Known rows, with every step that occurs
rore, barezo: [ -5.7   5.6  -1.8   6.0 -17.7  -1.9   1.9  13.9  -8.4  11.2   8.1   1.4
  -0.6   0.4 -68.4 -15.3 -24.8  -8.8 -21.1  12.2]
fudaz, barezo, rore: [ 1.2 12.3 68.3 20.1 16.6 21.9  5.3  6.7  4.5  8.6 -6.8  8.9 10.4 24.0
 58.4  2.8 14.8 16.4 22.6  3.5]
rore, midu, barezo: [ 14.1 -59.8 -20.7 -13.4 -15.4 -20.0 -53.4   0.4  -3.5   5.3 -13.8  20.2
  19.7   0.8 -64.8  56.2  -7.9   0.0 -18.8  43.4]
midu, lunuvup, rore, fudaz, barezo: [ -8.0  -7.1 -18.1   2.8  16.9 -40.1  10.1  -1.7   3.7   9.4 -12.8 -34.1
   9.0 -24.0  37.1 -56.8 -12.3  -7.3  28.0 -10.7]
midu, barezo: [  6.1 -50.9 -12.7   2.8 -17.0   1.2 -33.2   9.9   0.9  33.1   1.1  46.7
  17.5  -4.0 -31.5  32.6  -7.7   4.0  -5.8  31.0]
fudaz, midu: [  8.8  12.6  15.1  -9.7  11.7  17.3  24.6  -1.1   2.4  14.5  -2.7 -22.8
 -16.3  -7.6  31.7  19.9 -11.2  13.7  -4.2  -0.2]
laba, lunuvup: [-36.0   0.6   9.4  -4.9 -45.4  89.8 -27.6   2.7  15.5  37.4   7.3  73.5
 -25.7   0.1 -25.2 -33.0 -54.1  -2.8   0.7  -0.6]
fudaz, midu, lunuvup, rore: [ -1.6  11.9 -59.3  14.2  -1.2  -7.9  51.1   9.7  10.0  -0.8  13.9 -40.6
  11.4 -12.3  18.3  -4.3  12.5  10.4  28.3 -67.6]
lunuvup, rore: [-30.9   7.0 -30.8  13.4 -44.5  14.5  40.1  18.4  14.1   4.4  15.5  -7.2
   1.7 -14.0  -5.0  -7.1  13.8   5.9  20.6 -66.1]
barezo, rore, midu: [ 10.0  -1.3  31.1  -1.4  -8.9  13.6 -12.5   0.1  -4.1 -27.8 -16.0  -5.5
  10.2  25.8 -44.4  40.2  13.1   5.1 -14.3  14.6]
fudaz, barezo, rore, midu, lunuvup: [ 40.8   0.8 -15.9  13.7  33.0 -13.5   0.3   1.4  -8.2  -2.8 -14.1 -22.3
  27.6  20.9 -18.8  14.4  -0.2   3.2  11.7  -1.5]
lunuvup, rore, barezo, fudaz: [-17.3  43.2  19.2   1.1 -12.1 -29.3 -10.3  -2.9  -1.5 -12.3  21.0  37.2
 -17.5 -21.2   8.7 -26.4  20.6 -26.9  -4.7 -13.2]
lunuvup, rore, midu, barezo: [  0.3 -58.1 -39.4 -11.0 -24.5 -29.1 -42.2   1.1   3.0  -9.4  -8.5   2.9
  22.8  -4.7 -57.5  53.0   5.0   1.2  -9.0  16.7]
rore, lunuvup: [  5.7  -4.0  -5.0  27.5   5.3  17.9 -28.7  51.4 -19.1  10.6  -5.7  -9.1
   0.5   7.0  -0.1  78.0  -6.2  -7.5 -15.6 -41.5]
barezo, rore, fudaz, midu: [  4.7   4.5  33.8  -6.5  27.8   5.6  25.4 -14.4  -1.2 -20.4 -10.1 -22.4
  -2.2  -1.9  37.9 -12.0   4.3   8.2  -7.7  31.9]
laba, lunuvup, rore, midu: [-27.6  -8.5 -31.6 -18.2 -45.2  17.7 -19.2  -2.4  10.7 -23.6  -6.7 -12.2
  -7.1  -1.9 -60.1  12.1 -14.6  -3.1  -5.1 -26.3]
rore, fudaz, midu: [  3.4   1.2   9.2 -14.3  18.5  -2.0  23.2 -12.5  -1.9  -5.8  -9.7 -26.8
 -10.6 -18.4  19.8 -18.2 -12.7   0.6 -12.2  26.5]
lunuvup, rore, fudaz, midu: [-10.8   2.7  -9.7 -12.5   8.9 -11.8  35.8 -11.5   4.5 -19.1  -4.3 -43.1
  -7.4 -23.6  27.1 -21.3   0.7   3.9  -1.5  -0.1]
laba, lunuvup, rore, barezo, midu: [-19.1  10.4   4.8 -18.5 -23.8  20.6  15.8 -12.0   4.5   6.1  14.1 -14.2
 -30.5  22.3   2.7 -21.6   1.0  10.6  -3.3  -6.1]

Rows
[  6.5  10.6  24.0 -15.3  -7.1   8.4  19.0  -7.9  -7.0  17.2   7.2 -13.4
 -26.4  26.1  -3.3  -8.1   2.5  10.7 -13.9  16.8] | rore, barezo, midu
[ 35.4   3.1 -36.4   6.8  41.5 -10.7  31.9  -4.6  -7.2  10.4  -4.8 -25.1
  13.7  -8.3   4.5 -21.9 -15.8  -0.9   5.6   5.2] | rore, fudaz, midu, lunuvup
[-41.8   5.7 -28.6   1.2 -41.9  13.2  -3.3   7.8   7.4  -5.3  18.1   1.3
  -6.5  -4.7 -59.8 -35.3 -27.0  -8.1  -5.8 -21.5] | laba, lunuvup, rore, barezo
[  7.6   1.8  30.6  40.0  18.7  28.4 -25.8  49.0 -18.3 -10.1  -5.1  -2.4
  12.8  30.0  25.0  87.5  16.8   2.0 -11.1 -33.4] | barezo, rore, lunuvup
[ -1.4  24.1 -47.3  11.7   5.4 -17.3  40.6   3.5   9.2  -6.9  16.6 -24.7
   5.4 -17.7  37.0  -8.9  22.6   3.6  28.3 -65.5] | barezo, fudaz, midu, lunuvup, rore
[-15.8   0.6  23.1 -25.3   0.8   7.9   6.7 -23.4   7.4  17.3  -7.8 -21.0
 -33.0   8.6  69.5 -45.7  -3.4  12.0  17.8   7.2] | laba, lunuvup, rore, fudaz, barezo, midu
[ 39.0   8.8 -13.6   3.9  36.3  -4.1  25.6  -3.4  -4.7  40.8  -3.3 -22.7
  -1.3  17.2  40.5 -11.8  -3.3  12.4  23.8 -11.0] | fudaz, barezo, midu, lunuvup
[ -3.3  41.4  39.1  -0.9  -1.7 -20.2 -23.2  -3.4  -8.0   1.5  14.0  54.7
 -19.9 -16.4   0.4 -23.0   6.3 -29.1 -14.7  13.4] | rore, barezo, fudaz
[  5.0 -26.1  45.9  21.5  -1.2  26.0 -15.0   6.7   2.4   2.4   3.0  48.3
  27.6  29.5   7.6  35.7  24.6  15.8   3.7  29.5] | midu, barezo, rore
[-46.9 -11.9 -26.4  -1.6 -40.1  18.9  11.2  -4.8  11.4 -15.3   5.3  20.1
  -2.4 -24.1 -28.5 -75.2 -16.4 -15.5   3.3  -6.0] | laba, lunuvup, rore, fudaz
[ -8.7  12.8   5.1 -12.9 -16.8   0.9  28.3  -6.7  -0.7   3.1  12.2 -30.6
 -24.0  20.6   3.6 -11.3  15.1  12.8  -4.7  -9.7] | lunuvup, rore, barezo, midu
[  0.6  -4.3  12.3 -12.6  -6.8 -39.1 -53.1 -11.9  -0.2 -11.9   4.3  53.9
  -4.2 -19.7   7.9  24.2  26.0 -21.7  -6.5  16.0] | lunuvup, rore, midu, barezo, fudaz
[-10.7  -5.6  11.7 -17.9 -14.2 -18.6 -68.9 -17.2   4.4  -9.4   5.3  69.7
 -12.2 -18.4   7.1  14.6  12.5 -22.2  -6.1  20.1] | laba, lunuvup, rore, midu, barezo, fudaz
[ 39.1   1.4 -21.7  16.4  22.4  -1.4   6.8   4.6  -9.1  -6.0  -9.0  -8.4
  27.8  22.4 -42.0  20.1   2.5   3.4   3.9  -3.2] | barezo, rore, midu, lunuvup
[ -2.7  39.6  22.2 -16.0  22.4 -24.4   5.3 -15.0   0.4 -15.1   9.2 -16.0
 -25.2 -20.7  51.5   1.0  10.5  -5.6  -7.0  -2.1] | lunuvup, rore, barezo, fudaz, midu
[-10.6 -54.4 -25.1 -18.7  -1.1  -9.2 -35.9 -14.0   8.1  -0.6  -2.1  12.8
   8.0 -15.5   2.2   6.9 -14.2   2.6  -5.9  42.4] | laba, lunuvup, rore, fudaz, midu, barezo
[ -9.0  -5.9  36.7  14.6  -2.9  13.9  16.9  -2.6  -3.6 -18.8  -5.0  29.6
  15.7   4.3 -12.5 -45.6   8.3  -7.3  -6.5  35.8] | barezo, rore, fudaz
[ 10.3  -1.6  36.8  -5.3   8.2  -4.9 -21.3  -3.7  -3.0 -22.8 -25.3 -23.8
   8.2  21.9 -13.5  33.4   7.4   7.2  -4.4  17.5] | fudaz, barezo, rore, midu
[ 39.3  30.2 -17.6   5.0  48.1 -23.7  13.1  -5.8  -9.0  10.6   6.9  -7.8
   1.6  -7.3  23.3  -5.2  -5.5  -6.1   4.4  -2.7] | rore, barezo, fudaz, midu, lunuvup
[ 35.3   6.0 -18.9  12.8  48.2  -5.5  30.5  -4.9  -6.9  -0.4  -4.5 -21.5
  19.4   3.0  14.9 -17.0  -2.2   4.0   7.7   9.0] | barezo, rore, fudaz, midu, lunuvup
